Each row comes from the steps of one path. Every step used is in the known rows, and no mark comes twice. Write the path behind each row, first mark first.
Known rows
tedi-gare: [-1.57  0.58  0.16 -0.64 -1.30  0.37  0.59 -1.67  1.06  1.33  1.19  0.86
  0.51  1.62  1.03 -1.51 -0.14  1.09 -0.43 -0.42]
guka-tafi-rukunut-sumit: [ 4.77 -1.20  2.82  2.35 -0.88  2.02  0.17  2.92  1.02 -0.32 -0.75  2.76
 -1.24 -1.69  0.42  0.45 -2.05 -0.81  2.43  2.44]
gare-tedi-guka-fuga: [ 0.88  1.29  3.29  2.24 -3.74  3.02 -0.57 -1.38  1.51  3.09  4.43  0.65
 -0.46  1.60  0.22 -0.54 -1.11 -0.33  1.72 -0.95]
fuga-rukunut-tafi-guka-tedi-gare-sumit: [-2.65  2.70 -0.76 -2.42 -2.64  3.58  0.25 -1.52  2.13 -1.76  5.11 -0.27
  1.79  2.04  0.08 -1.21 -1.91  2.10  0.79 -4.66]
rukunut-sumit-gare-tedi-guka-tafi: [ 0.68  0.08  1.42  5.53 -0.75  4.37  1.80  0.31  0.59  0.63  4.83  1.66
 -2.65 -1.93  1.72 -2.16 -1.28 -2.15  1.14  2.95]
rukunut-sumit-gare-tedi-guka: [ 0.03  0.97  0.75  4.46  1.55  3.93  1.31  0.09 -0.94  1.42  4.00  1.37
 -1.78 -0.11  0.82 -1.65 -0.92 -1.21  1.13  2.02]
sumit-gare-tedi-guka-tafi-rukunut-fuga: [ 1.64 -0.17  1.27  3.43 -1.57  0.90  0.61  0.18 -1.60  2.48  2.39  3.00
 -0.33 -3.09  2.72 -2.04 -2.81 -3.03  0.75  1.01]
sumit-gare-tedi-guka-fuga-rukunut-tafi: [ 1.30 -0.07  1.20  0.94 -2.04  5.20 -0.70 -1.89 -1.85  1.67  6.30  2.05
 -0.40  3.17  1.75  1.66 -3.03 -0.49  3.35 -3.28]
tedi-gare-sumit: [-4.03  0.67 -0.49 -0.30 -0.35  0.28  0.94 -2.17  0.41  1.32  3.17 -0.15
  0.72  0.67 -0.20 -2.88 -0.57  0.62 -2.64 -2.80]
sumit-gare-tedi: [-1.78 -0.01 -0.71  1.00  1.73  0.85  1.26 -1.22 -2.07  1.20  3.13  0.47
 -0.88 -1.34  1.45 -1.12 -1.23 -1.20 -1.17 -0.11]
tedi-guka-fuga: [ 1.03  1.00  3.22  2.00 -4.30  2.38 -1.00 -0.28  1.90  1.37  2.89  0.39
 -0.42  1.83 -1.79 -0.24 -1.37 -0.72  2.45 -1.34]
rukunut-sumit-gare-tedi-guka-fuga: [ 1.42  1.50  3.21  3.93 -0.70  4.87  0.57 -0.05 -0.37  1.88  6.03  1.67
 -1.51  1.35 -0.60 -1.00 -2.76 -1.81  2.66  0.78]
fuga-rukunut-sumit-gare: [ 1.43 -1.43 -0.76  1.72  3.20  1.98  1.28  0.61 -3.50 -2.17  1.52  0.08
 -0.51  0.61  0.21  1.01 -2.18 -0.44  2.36 -0.76]
guka-tedi-gare: [-1.98  2.03  1.13 -0.25 -3.69  2.27  0.69 -1.75  3.10  0.53  2.33  0.77
  0.40  2.06  0.83 -2.21  1.01  1.58  0.73  0.41]
sumit-gare-tedi-guka: [-2.16  0.42  0.06  3.56 -0.14  2.27  0.94 -1.43 -0.80  2.07  4.01  0.54
 -1.62 -0.94  1.39 -1.95 -0.72 -1.45 -0.15 -0.03]
gare-tedi-guka: [-0.48  0.80  0.94  2.73 -1.43  1.99  0.14 -1.28  1.04  2.42  2.53  0.31
 -0.75  0.21  1.64 -1.26  0.60  0.31  0.17  0.30]
tedi-guka-fuga-rukunut-tafi: [ 3.17 -0.01  1.68 -0.03 -3.82  4.22 -1.78 -0.77  0.17  0.48  3.19  1.63
  0.41  4.43  0.20  2.72 -1.90  0.75  4.49 -3.19]
gare-tedi-guka-fuga-rukunut: [ 1.76 -0.18  2.73  2.24 -3.55  3.20 -0.55 -2.04 -0.19  1.84  4.59 -0.23
  0.14  2.51  1.26  0.95 -1.69  0.78  3.13 -3.35]
fuga-rukunut-sumit-gare-tedi-guka-tafi: [ 1.69 -1.47  0.76  5.49 -0.54  4.49  2.03 -0.44 -1.04 -0.49  4.89  0.65
 -2.10 -0.87  2.67 -0.73 -1.95 -1.24  2.62  0.60]
guka-fuga-rukunut: [ 2.21 -1.06  1.84 -0.64 -2.12  1.01 -0.60 -0.83 -1.08 -0.62  2.01 -0.54
  0.89  2.36 -0.31  2.10 -2.35  0.42  2.88 -3.65]
tafi-guka-tedi: [-0.72  3.05  1.15  0.03 -2.62  1.53  0.04  0.95  3.27 -2.21  1.68 -1.25
  0.14 -1.28 -1.70 -1.41 -0.73 -0.03  1.60  0.21]

Which path is each row?
[-1.41 -0.46  0.82  4.61 -2.47  2.78  1.56 -1.20  0.85  1.33  4.83  0.68
 -2.51 -2.77  2.14 -2.60 -1.07 -2.44 -0.07  0.96] -> sumit-gare-tedi-guka-tafi
[ 1.00 -0.50  0.12  4.46  1.66  3.98  1.39 -0.70 -2.51  0.17  4.15  0.52
 -1.15  1.00  1.95 -0.20 -1.44 -0.14  2.63 -0.27] -> fuga-rukunut-sumit-gare-tedi-guka
[ 3.79  0.25  3.33  3.12 -1.68  4.73 -0.14 -0.62 -0.36  1.15  4.47  0.59
 -0.02  3.60  0.83  1.33 -1.94  1.07  4.47 -1.09] -> gare-tedi-guka-fuga-rukunut-sumit
[ 2.68 -0.84  1.80  1.15  0.87  2.95  0.47  0.55 -2.90 -1.76  3.42  0.54
 -0.08  1.98 -1.18  1.69 -3.90 -1.07  3.75 -1.89] -> guka-fuga-rukunut-sumit-gare
[-3.57  4.27 -0.19 -2.48 -2.80  3.54  0.23 -0.78  3.71 -0.64  5.05  0.52
  1.16  0.94 -1.06 -2.86 -1.44  1.07 -0.65 -2.19] -> rukunut-tafi-guka-tedi-gare-sumit
[ 2.99  0.31  1.95  0.10 -3.34  4.84 -1.37 -1.67 -0.26  2.07  4.77  1.84
  0.56  4.27  2.10  2.47 -1.69  1.25  3.66 -2.84] -> gare-tedi-guka-fuga-rukunut-tafi
[ 0.39  0.28 -0.18  1.69  2.93  1.80  1.12  1.29 -1.79 -1.21  1.49  1.06
 -0.98 -0.36 -0.98 -0.50 -1.60 -1.50  0.85  1.73] -> rukunut-sumit-gare
[ 2.90 -0.83  2.70  5.70 -1.70  3.94  0.73  2.57  0.57  0.21  1.66  3.22
 -2.84 -2.55 -0.12 -1.21 -2.92 -2.55  3.01  2.07] -> tedi-guka-tafi-rukunut-sumit-gare
[-4.57  2.34  0.59  0.09 -2.71  2.36  1.10 -2.24  2.40  0.44  4.13 -0.32
  0.73  1.16 -0.27 -3.64  0.71  0.99 -1.42 -1.93] -> guka-tedi-gare-sumit
[ 3.29  0.65  4.69  4.25 -1.16  4.88  0.01  1.37 -0.47  3.05  4.44  3.60
 -1.69  0.57 -0.65 -0.28 -4.27 -1.71  3.66  0.25] -> tafi-rukunut-sumit-gare-tedi-guka-fuga
[ 1.50  2.01 -0.23 -2.03 -2.29  3.37 -0.66  0.57  1.69 -3.05  2.00 -0.21
  1.05  1.23  0.26  1.54 -1.42  1.58  3.46 -1.75] -> fuga-rukunut-tafi-guka-tedi
[ 0.53  3.59  0.22 -1.99 -2.42  3.18 -0.87  1.42  3.29 -2.07  1.84  0.76
  0.59  0.32 -1.02  0.02 -0.89  0.44  2.11  0.60] -> rukunut-tafi-guka-tedi
[ 2.23  0.92  1.96  0.87  1.13  2.93  0.96  0.54 -1.95 -1.29  5.76 -0.40
  0.08  0.12 -1.04  0.75 -5.72 -1.08  3.41 -2.39] -> tafi-guka-fuga-rukunut-sumit-gare-tedi
[-0.05  2.52 -0.22 -2.60 -3.58  3.51  0.01 -1.14  2.82 -1.69  3.30  0.72
  1.49  2.84  1.05  0.17 -1.53  2.66  3.06 -2.27] -> fuga-rukunut-tafi-guka-tedi-gare
[-2.26  3.48  1.24 -0.65 -3.87  1.65  0.68 -0.61  4.56 -0.84  2.94 -0.40
  0.63  0.25 -0.80 -2.83 -0.84  1.07  1.03 -0.29] -> tafi-guka-tedi-gare
[-0.81  0.95  2.63  3.01 -2.58  3.33  0.21 -1.54 -0.20  2.54  5.89  0.94
 -1.37  0.41 -0.14 -1.39 -2.54 -2.03  1.20 -1.32] -> sumit-gare-tedi-guka-fuga
[ 1.95  0.34 -1.44 -2.40  0.06  1.28 -0.81  0.68 -0.47 -2.26  1.09 -0.01
  1.11  0.69  0.30  2.43 -2.58  1.06  2.31 -2.67] -> fuga-rukunut-tafi-guka
[ 4.04 -0.21  2.17  1.21  1.39  1.54 -0.20  2.85 -0.37  0.37 -1.55  2.65
 -0.38  0.02 -0.44  1.01 -1.65  0.46  2.39  1.58] -> tafi-rukunut-sumit
[ 2.13  2.50  1.68 -3.04 -2.45  2.06 -1.68  1.25  1.84 -0.65  2.92  1.27
  0.89  1.32 -2.19  1.52 -3.74 -0.68  2.28 -1.57] -> rukunut-tafi-guka-fuga
[ 2.27 -0.88  2.99  4.06 -4.12  2.63  0.07  0.28  2.17  2.88  1.86  2.35
 -1.79 -2.26  2.62 -1.17 -1.26 -0.56  1.32  0.81] -> gare-tedi-guka-tafi-rukunut
[ 3.54 -0.26  2.02  2.38 -3.54 -0.09 -0.87  1.36  0.37  1.30 -0.69  2.57
  0.44 -1.73  1.33 -0.86 -1.55 -1.91  2.01  1.03] -> tedi-guka-tafi-rukunut-fuga
[ 2.99 -1.23  2.15  3.19  0.89  3.01  1.57  1.86 -0.94  0.94  2.30  3.30
 -1.99 -3.12  1.93 -0.59 -3.30 -1.86  1.24  2.38] -> guka-tafi-rukunut-sumit-gare-tedi
